Known rows, with every step that occurs:
p j q:  19 -15 -21  -2   4 -31   8   5  16  17  22  -4  10 -21 -11 -33  34 -23 -16 -11  34 -18   4 -11  37  48
t s:   9 -29  -9   2  -1 -32  60  19  12 -13   9 -12  31  -5 -32  19  -5  -7 -25 -25  13 -18   3   5 -32  -3
q l:  14 -23  10  -6 -12 -19  47   8  44 -19   2   7  38  16   5 -19  10  -8 -52 -38   8  -5  -1 -21 -15   9
p j:  40 -15 -16   4  -5 -31  35  11  13  -1  -2  -2  23  -5 -30 -34  14  -3 -19 -27  49 -25  -9  -9  15  38
n q l j t s: -52 -12   5 -17  14  -7 -18 -32   6  -1  46  20 -35 -11 -18  25  -5  -5 -20  -2 -20 -29  22  13  -8 -38
l q:   8 -23 -12   7 -16 -35  37  19  28  -6  -2   7  51  -3 -20 -15  14 -20 -32   1   2 -38  15   8 -16  19
n q v j t:  23  -6  -6 -27  14   5 -10  -9  35  19  13 -15  -2 -24  -4 -23  14  12   2  39  -8 -33   9  -9  12  40
l j:  16 -10   5   8 -10 -15  10   7  23  -1  -1   6  14  17 -32 -15  30  17 -15 -14  31 -30  -6   8  -5  16
j p:  48 -26   2   4 -28 -24  23  33  13 -20  -3  -9  50 -14  13 -25  -2  22   0 -27   7  -3 -11 -19 -11   4
l q j t:  -1 -14 -23  -7  18 -32   0 -11  21  11  -3  26  36  -3  -4  12 -11  -6 -14 -20  -6 -62  19 -17 -28  43
n q l:  -2 -23   0 -21 -29 -18  33  -3  28  -9   9  -9  12   4   1 -32  -3 -23 -47  -3  -8  -9   4  -8   7 -12
v j:  51 -21 -18 -19   4 -14  40   9  40   6  -2 -14  20  -2 -15 -27  15   6 -26  -7  39 -26  -6 -30 -13  46
n q v:  22 -14   5   1 -29 -10  19  16  19   5  -7 -32  23   0 -12 -29  17  -6 -11  30 -13 -22  -4  25  19   9
j t s:  -9 -25  -6  -7  23 -30  45   9  14 -16  27  10  32 -25 -30  39 -11   5 -18 -34  -3 -15  15  -9 -44   6
n q:  11 -27 -14 -14 -31 -25  41  12  14  -3   3 -21  18  -9 -25 -28   3 -14 -27   6   6 -20   0   2   8   1
n q v j:  41  -9 -12 -17  -8   4   7   1  31  23  -3 -38  -4  -5  -4 -42  21  -1  -6  49   5 -36  -6   3  25  32
v s:  36 -40  -4 -13 -12 -41  70  12  18 -11   8   0  36 -29 -23 -18  13 -13 -23  -4  15  13  29   3  -7  20
j t:  13 -20   2 -11   7 -28  38  13  33 -18   9  16  48 -15 -21   4   6  13 -25 -34   7 -11   9 -23 -28  33
l j t s: -23 -10   2   1  26 -18  -2  -4   8  -5  32  21   2 -11 -41  40   6  20  -5 -23   7 -32  15  11 -31  -1
r l q j:  18 -22 -19  -2  21 -26   6 -27  51  24   3   2  31  12  -2 -16  -1 -31 -26 -25 -18 -56  40  -3 -18  -2
p t s:   8 -25   1  15  -1 -38  51   9   9 -16  18  16  21 -23 -35   7  28 -20  -4 -40  14   8  16  -2 -14  26
n q j p:  38 -26 -23 -14 -35 -19 -11   5  -9  11 -12 -30   9  -8  27 -35 -29   8  14  -6   2 -35 -16 -18  10   0
l j p:  37 -11  10  14 -23 -10 -23  19   7  -7   3  -1  20  -1   3 -26  16  38  12 -17  17 -18 -14   1   0  -3
j q v:  17 -11   7   9  -3 -12   5  21  36  15  11 -18  35  -1  11 -18  43 -10 -12  14 -12 -11   4   8  20  42
r l q:   9 -26  -2   3  11 -31  26  -7  59   3  20   6  45  -5 -19 -22  18 -34 -39 -12 -22 -31  48   7 -17 -17
p j q l r:   6 -13   1 -11  32  -5  17  -6  36   6  23  29  22  16   6 -30  24 -54 -23 -26  17  20   5 -16  56  21
r l:  32 -29   8  -7  12 -24  40  -4  61  -3  14  -9  42   1 -19 -25  16 -11 -37 -43  -4  -7  32 -10 -17 -13
j p s:  39 -28  14   9 -39 -20  36  36  -1 -24   7  12  43 -42  11 -19   0  -4   8 -35   0   9   6  -8  -9   0
l j p s:  24 -13  20  17 -35  -7  -8  21  -8 -12  12  24  11 -28   1 -20  17  12  22 -25  13  -8   6  14   5  -7

Rows:
  0 -13   7  -4  26 -10 -30 -22  56  28  45   4  -2   0 -11 -24  51 -17 -21 -13  -9 -20  42   9  19 -10 | r l j q
 39 -24 -13   5   9 -23 -26 -15  35  16   7  -2  34  -3  35 -29 -15 -10   4 -27 -29 -45  32 -10 -12 -20 | r l q j p
-22 -19 -30  -2  33 -34  11 -13   4  10  15  21  22 -13 -13  46 -27 -15  -7 -18 -14 -66  26  -3 -44  15 | l q j t s
 10 -21 -19 -24  42 -16  30  -2  26   2  31   3   9 -30 -24  27  -7  10 -13 -17  16 -31  15 -29 -39  26 | v j t s
 15 -20 -19  25  -5 -37 -16  -4 -17   3   9  21  13 -27  18   6   0 -19  34 -25 -11 -32  18  -4 -11  17 | l q j p t s
 59  -9   7  21   8  -3 -13   9   8   3  16  -6   2 -34  21 -15  33  14  46   0   1   2   2  -9   8  35 | q v j p t s
 -4 -21   3 -13  -3 -20  20   1  44   1  27   5  24   2  23 -17  27 -26 -48 -20  -6  -1  12 -24  10  21 | j q l
 20 -15  16   3  17 -11  -3 -17  53   8  22   3   9  16 -30 -24  33   3 -22 -28   6 -26  31  11  -5 -19 | r l j
  7  -2  28  12  28   6 -50 -19  61  37  38  -8   1  10   3 -25  65  -7  -4  12 -25 -20  39  31  29  -2 | r l j q v
 40  -8  -1   1  34   0  -7 -19  73  30  16 -11  22  -1   3 -36  35 -22 -17  30 -23 -44  45  10   2  12 | r l q v j
-33  -6  12 -21   0  -4 -31 -27  26  -2  32  25 -19  -1  -9 -10  13   5 -29  -2 -12 -23  15  -3   7 -10 | n q l j t
 33 -19 -22  10 -16 -26 -14  11   3   6 -14   0  38   0  33 -18 -16   2  10 -11  -3 -52  -2 -11 -13  15 | l q j p
-20 -14  13  -2  53 -14 -11 -29  40   5  53  19  -4 -13 -38  31   8   6 -10 -39 -18 -25  49  12 -33 -39 | r l j t s
 57  -8  -1  -2  10   3  22  14  44  14 -10 -22  22   8  -2 -30  29  13  -9  16  22 -28 -10  -9   0  52 | q v j
  3  -8  18   2  -7  -5   1  -8  36  -8   7  17   6  32  -7 -19  27   6 -37 -25  17 -19  -3  -2  -3   4 | q l j
 39  -2   5 -13  29   5   5   3  47   9   4   0  25 -12   0 -10  23  26  -4   7   6 -25   3 -24 -12  60 | q v j t
 40 -22 -13   0 -34 -25 -23  -6 -11   7  -5  -2  -2 -24  22 -46   4  -5  33 -19   3 -10  -4 -24  27  25 | n q j p t
  5 -12  -8  -6   8 -20   2 -11  29  12  30   9   2  -7  15 -36  29 -32 -37 -21  21 -10   6 -23  39  37 | p j q l
 36  -5 -11   7   8  -6   7   7  42  19  -4  -9  27   1   0 -28  32  -7 -11  44   1 -54   9   9   2  49 | l q v j
 26 -22 -25 -25  11 -15  14   4  42  23  23 -15   9 -18   4 -28  33 -13 -24   7  24 -23   7 -34  11  57 | v j q
 21 -10 -10  -5  18 -30  18   1  17  -6  14  20  23 -25 -31 -14   6   9 -12 -35  35 -21   5 -23  -1  49 | p j t
  1 -15 -18  -1  33 -34  27  -1   0  -6  31  14  10 -33 -39  20  -7   2  -6 -35  26 -25   7  -6 -14  20 | p j t s
  2 -19 -23 -29   2 -22   5 -16  11  14   3  -2   6 -10  -8  -5 -22   0  -9 -12  -2 -45   4 -23  -7  26 | n q j t
-14  -4  22  -7  15  -4 -15 -16  39 -10  22  41   7  11  -6   1  20  20 -30 -34   2 -18  10 -15 -15  12 | q l j t
 -5 -10  -2   1  -1 -15 -22   3  25  18  24   5   4   3 -14 -16  48  -4 -14   1  16 -27   7   8  19  27 | l j q
 13 -12  32  13 -31   2 -15   6   5 -20  19  37   3 -16  26 -22  15   2   3 -34  -2   3   9   2   6 -21 | q l j p s
 79  -9   5   4  -5   7 -10  23  28   7  -7 -28  28  -8  34 -40  17  36  20  13   7 -18 -18 -19   6  33 | q v j p
 17 -12  13  31 -12 -20 -28   5 -14 -11  28  21  -6 -26 -10   0  33  16  38 -30  11   0   9  10   3  -2 | l j p t s
 16 -20  -2 -33  41  12  21  -7  62  13  22  21  18  19  21 -24  24 -43 -30  -8   5  14   9 -39  30  25 | v j q l r
 34 -16  -5   4  10 -26   3  -3  11  31  27  -8   2 -42   1 -36  47 -27   8  36  13   8  30  23  60  53 | p j q v s
 -1  -8 -13  -1  46  -8  -4  -5  29  16  27   8  13 -24  -8  28  10  -4   2  35 -23 -57  29  10 -25  32 | l q v j t s
 23  -5  32  22 -20  -8 -39  -8  17 -18  18  40   0  -5  25 -39  46  17  12 -42   7  16   4 -16  19  12 | q l j p t
  4   4  17  18   1   1 -39   7  29  28  18  -5   4  12   0 -16  63   5   2  27  -2 -28   4  30  32  35 | l j q v
 26 -26  15   8  19 -25  23 -17  52  13  26   3  39 -27  -5 -27  30 -37 -13  33 -47  -4  78  44   6 -13 | r l q v s
 58  -7  -6  13  -5   0 -27  17  28  13  -3 -14  29 -15  36 -37  18  13  20  41  -9 -42   1   0   5  31 | l q v j p
